What can hang from each mark
z953: z443 z781
z514: z102 z684
z443: z514
z781: z514 z679 z953
z644: z679
z102: z679
z684: z514 z778
z633: z514
z679: z443 z633 z644

Each row was made from one small tree. The marks that hang from a mark follow it in brackets, in the order of their numbers. Every link used is in the known rows. Write each row's tree.
In the rows, 128 means zero.
Known rows
z644[z679]: [125 145 108 129 159 116 123 133 127 101 106 121 114 141 155 129 137 119
 125 146 163 109 131  94 158 120 130 112]
z514[z102 z684[z778]]: [ 99 123  61 141 185 125 130 137  98 127 106 127 111 141 142 133 148 106
 115 118 150 118 166 125 137 121 164  41]
z102[z679]: [101 151 130 137 165 110 128 138 126 116 109 112 112 126 150 107 139 114
 119 131 145 106 133 105 162 126 140 123]
z514[z102]: [120 131 123 133 156 128 136 140 120 107 114 126 105 139 163 132 145 118
 127 126 145 110 138 119 146 116 150  87]
z644[z679[z633[z514[z102]]]]: [117 143 163 114 180 140 144 124 114  83 112 115 109 139 181  97 161 119
 125 114 141  96 142  83 171 132 162  77]
z644[z679[z633]]: [120 148 154 118 165 123 127 127 136  97 112 119 107 129 173 123 149 122
 131 132 150 103 140  91 165 131 142 108]
z953[z781]: [139 133  97 150 154 113 133 146 136 121 116 130 107 136 158 158 134 104
 116 141 137 116 129 102 161 129 144 111]
z514[z102[z679[z443 z633]] z684]: [ 59 138 186 142 184 140 154 145 109  86 126 107 102 109 200  92 194  96
 141  97 114  90 162 122 163 139 200  69]
z443[z514[z102]]: [126 136 108 154 151 135 145 141 116 114 110 139 105 153 168 141 141  86
 122 115 136 104 140 116 151 113 146 108]
z514[z102[z679[z443 z644]] z684]: [ 64 121 183 170 163 140 165 138 103  96 133 107 109 131 191 105 200  89
 126  93 127  95 142 127 147 133 204  81]
z102[z679[z443 z633[z514] z644]]: [ 98 151 246 155 162 144 164 120 134 106 123  97 111 101 176  74 185  98
 117  85 110  78 117  98 164 131 192 120]
z953[z443[z514[z102 z684]]]: [107 121 113 166 145 129 142 164 102 108 118 134 108 147 139 140 143  59
 121 110 123 101 168 121 151 116 169  83]
z679[z443[z514]]: [132 147 128 170 140 136 144 142 133 115 104 130 108 119 163 134 144  76
 129 119 118  91 123 114 148 101 153 136]
z102[z679[z633 z644]]: [ 94 145 221 144 157 124 148 123 137 116 128 109 105 123 167 111 169 111
 115  97 134  98 133 106 163 143 165 126]
z781[z953[z443[z514[z684]]]]: [128 119 118 177 130 136 137 160 123 119 107 136 118 142 139 154 143  38
 123 116 131 106 151 129 155 107 151  97]
z781[z679]: [112 127 121 159 149 119 139 143 131 120 101 128 115 127 163 151 132  88
 124 135 141 111 130 131 150 122 140 108]
z102[z679[z443 z633 z644]]: [ 90 143 245 157 150 138 159 125 141 112 128 100 102 101 180 104 186 108
 129  94 121  86 130 113 158 137 189 127]
z514[z684[z778]]: [111 136  58 144 179 114 120 137 110 136 103 129 117 130 126 128 133 101
 109 129 148 116 154 118 137 118 146  67]
z679[z633[z514]]: [137 157 166 126 167 130 138 129 132 105 112 121 109 115 152  95 139 109
 114 113 120  94 122  95 160 120 147 103]
z644[z679[z443 z633[z514[z684]]]]: [106 151 163 135 181 140 146 133 114  74 114 115 115 112 186  81 174  88
 128 114 116  83 136  86 165 126 177  80]
z644[z679[z443[z514[z102]]]]: [110 136 127 156 151 147 152 136 117  93 106 124 108 143 194 134 164  86
 141 120 140  93 143 104 158 115 168 108]
z684[z514 z778]: [133 148  78 148 176 118 133 117 104 148  94 110 121 143 118 149 141 114
 109 132 155 109 155 102 138 104 137  62]
z633[z514[z102[z679] z684[z778]]]: [ 77 142  76 140 208 122 137 133  85 122 102 110 122 140 139  79 156  97
 103 107 141 106 163 103 158 130 173  45]
z684[z514[z102[z679[z443]]] z778]: [ 82 142 119 154 188 138 155 121  91 136  96  85 116 133 148 122 182 115
 127 113 144  97 173 110 149 115 185  48]
z953[z781[z514 z679[z633]]]: [103 119 152 180 151 131 159 135 146 133 117 140 108 117 208 190 149  48
 140 122 131 109 145 121 167 149 172 110]
z781[z679[z644] z953]: [119 100 176 183 122 144 162 132 144 132 106 130 119 140 184 174 163  67
 123 111 153 115 116 149 146 123 153 103]
z514[z102[z679[z644]] z684[z778]]: [ 66 122 119 158 185 125 147 128  97 132 119 111 114 147 151 117 176 100
 105  96 155 113 164 122 144 140 184  58]

Write each row's tree
[ 76 141 203 135 171 143 152 137 126  97 118 100  98 104 196  99 182 116
 145 101 121  90 151 118 166 135 192  95] -> z514[z102[z679[z443 z633]]]
[100 157 141 169 155 129 146 141 127 116 105 115 112 119 167 109 152  78
 129 115 121  88 133 108 163 116 159 146] -> z102[z679[z443[z514]]]
[ 66 133  75 140 198 118 131 138  94 127 105 112 115 139 148 109 155 106
 114 115 152 115 176 119 152 135 168  51] -> z514[z102[z679] z684[z778]]
[123 155 184 129 167 141 144 123 131  86 106 109 112 107 182  86 165 110
 134 119 123  82 125  82 168 122 169 102] -> z644[z679[z443 z633[z514]]]
[ 92  99 110 204 138 120 151 163 124 132 119 137 119 126 163 195 140  18
 134 134 127 113 162 128 160 141 183  90] -> z953[z443 z781[z514[z684] z679]]
[ 79 111 206 175 148 160 174 131 134 115 115 127 104 100 221 155 176  58
 165 104 125  92 151 145 150 131 203  86] -> z781[z514[z102] z679[z443 z633]]
[107 145  99 167 160 133 143 143 110  91 110 132 116 137 184 125 160  62
 131 126 131  92 142 101 155 114 160 112] -> z644[z679[z443[z514[z684]]]]
[103 108 116 200 145 147 175 157 125 117 107 135 106 138 213 185 166  47
 135 114 112 102 147 133 164 130 189 105] -> z953[z781[z679[z443[z514[z102]]]]]
[ 65 142 163 130 189 126 143 142 105  92 127 116 103 129 189  98 175 102
 128 102 129 101 166 116 167 145 176  69] -> z514[z102[z679[z633]] z684]
[ 98 121 155 189 134 142 159 134 138 127 104 129 117  99 190 160 149  49
 153 128 134  97 130 137 143 117 175 117] -> z781[z514 z679[z443]]
[ 96 129  71 174 174 143 148 142  99 128 102 131 111 133 162 136 161  68
 125 103 127  99 168 127 137 110 182  64] -> z679[z443[z514[z102 z684[z778]]]]
[120 135  82 142 182 131 143 118  93 140  98 109 116 155 134 154 154 118
 114 122 157 112 169 111 137 108 154  36] -> z684[z514[z102] z778]
[109 133  67 139 196 129 136 132  91 121 103 125 119 141 137 101 148  97
 104 112 138 109 155 109 143 118 166  34] -> z633[z514[z102 z684[z778]]]
[110 115 108 191 145 125 154 140 138 138 111 141 116 128 193 194 138  44
 135 138 142 116 136 122 160 137 162 115] -> z953[z781[z514 z679]]
[ 85 134 206 171 158 145 180 119  97 109 125  88 113 145 179 125 207  99
 125  96 134  88 143 113 148 121 195  76] -> z684[z514[z102[z679[z443 z644]]]]
[ 98 146 184 186 138 138 162 130 131 121 118 114 111 126 171 119 172  70
 118  95 122  86 123 113 155 120 174 153] -> z102[z679[z443[z514] z644]]
[111 102 131 197 125 123 149 155 140 143 111 129 116 120 157 201 129  37
 138 139 134 113 152 120 163 137 175 114] -> z953[z443 z781[z514 z679]]
[ 60 138 121 130 207 125 136 133 101 123 111 111 108 128 163 106 169 108
 120  99 139 107 184 116 160 145 180  47] -> z514[z102[z679[z633]] z684[z778]]
[120 142 194 151 166 133 156 125 118  99 132 127 113 130 166  96 169  82
 101  90 116  93 124 102 151 129 171  84] -> z679[z633[z514[z684]] z644]
[113 141 216 163 160 148 166 129 122  94 132 120 110 109 178  89 187  78
 114  84 101  80 120 108 147 123 195  86] -> z679[z443 z633[z514[z684]] z644]
[ 78 132 126 167 159 123 142 162  96 106 118 118 111 146 139 117 154  58
 120 107 123  98 176 113 166 128 174  92] -> z953[z443[z514[z102[z679] z684]]]
[116 120 205 165 147 162 167 134 146 109  95 118 117  98 204 123 173  62
 139 103 112  90 121 137 163 117 178  85] -> z781[z679[z443 z633[z514]] z953]
[118 130 241 152 153 160 174 122 126  97 127 111 102 118 186  99 192 104
 124  80 111  83 121 113 149 123 203  85] -> z679[z443 z633[z514[z102]] z644]
[ 91  94 165 207 127 151 175 129 128 130 120 145 126 140 205 186 173  12
 135 103 153 113 129 157 139 128 173  84] -> z781[z514[z684] z679[z644] z953]
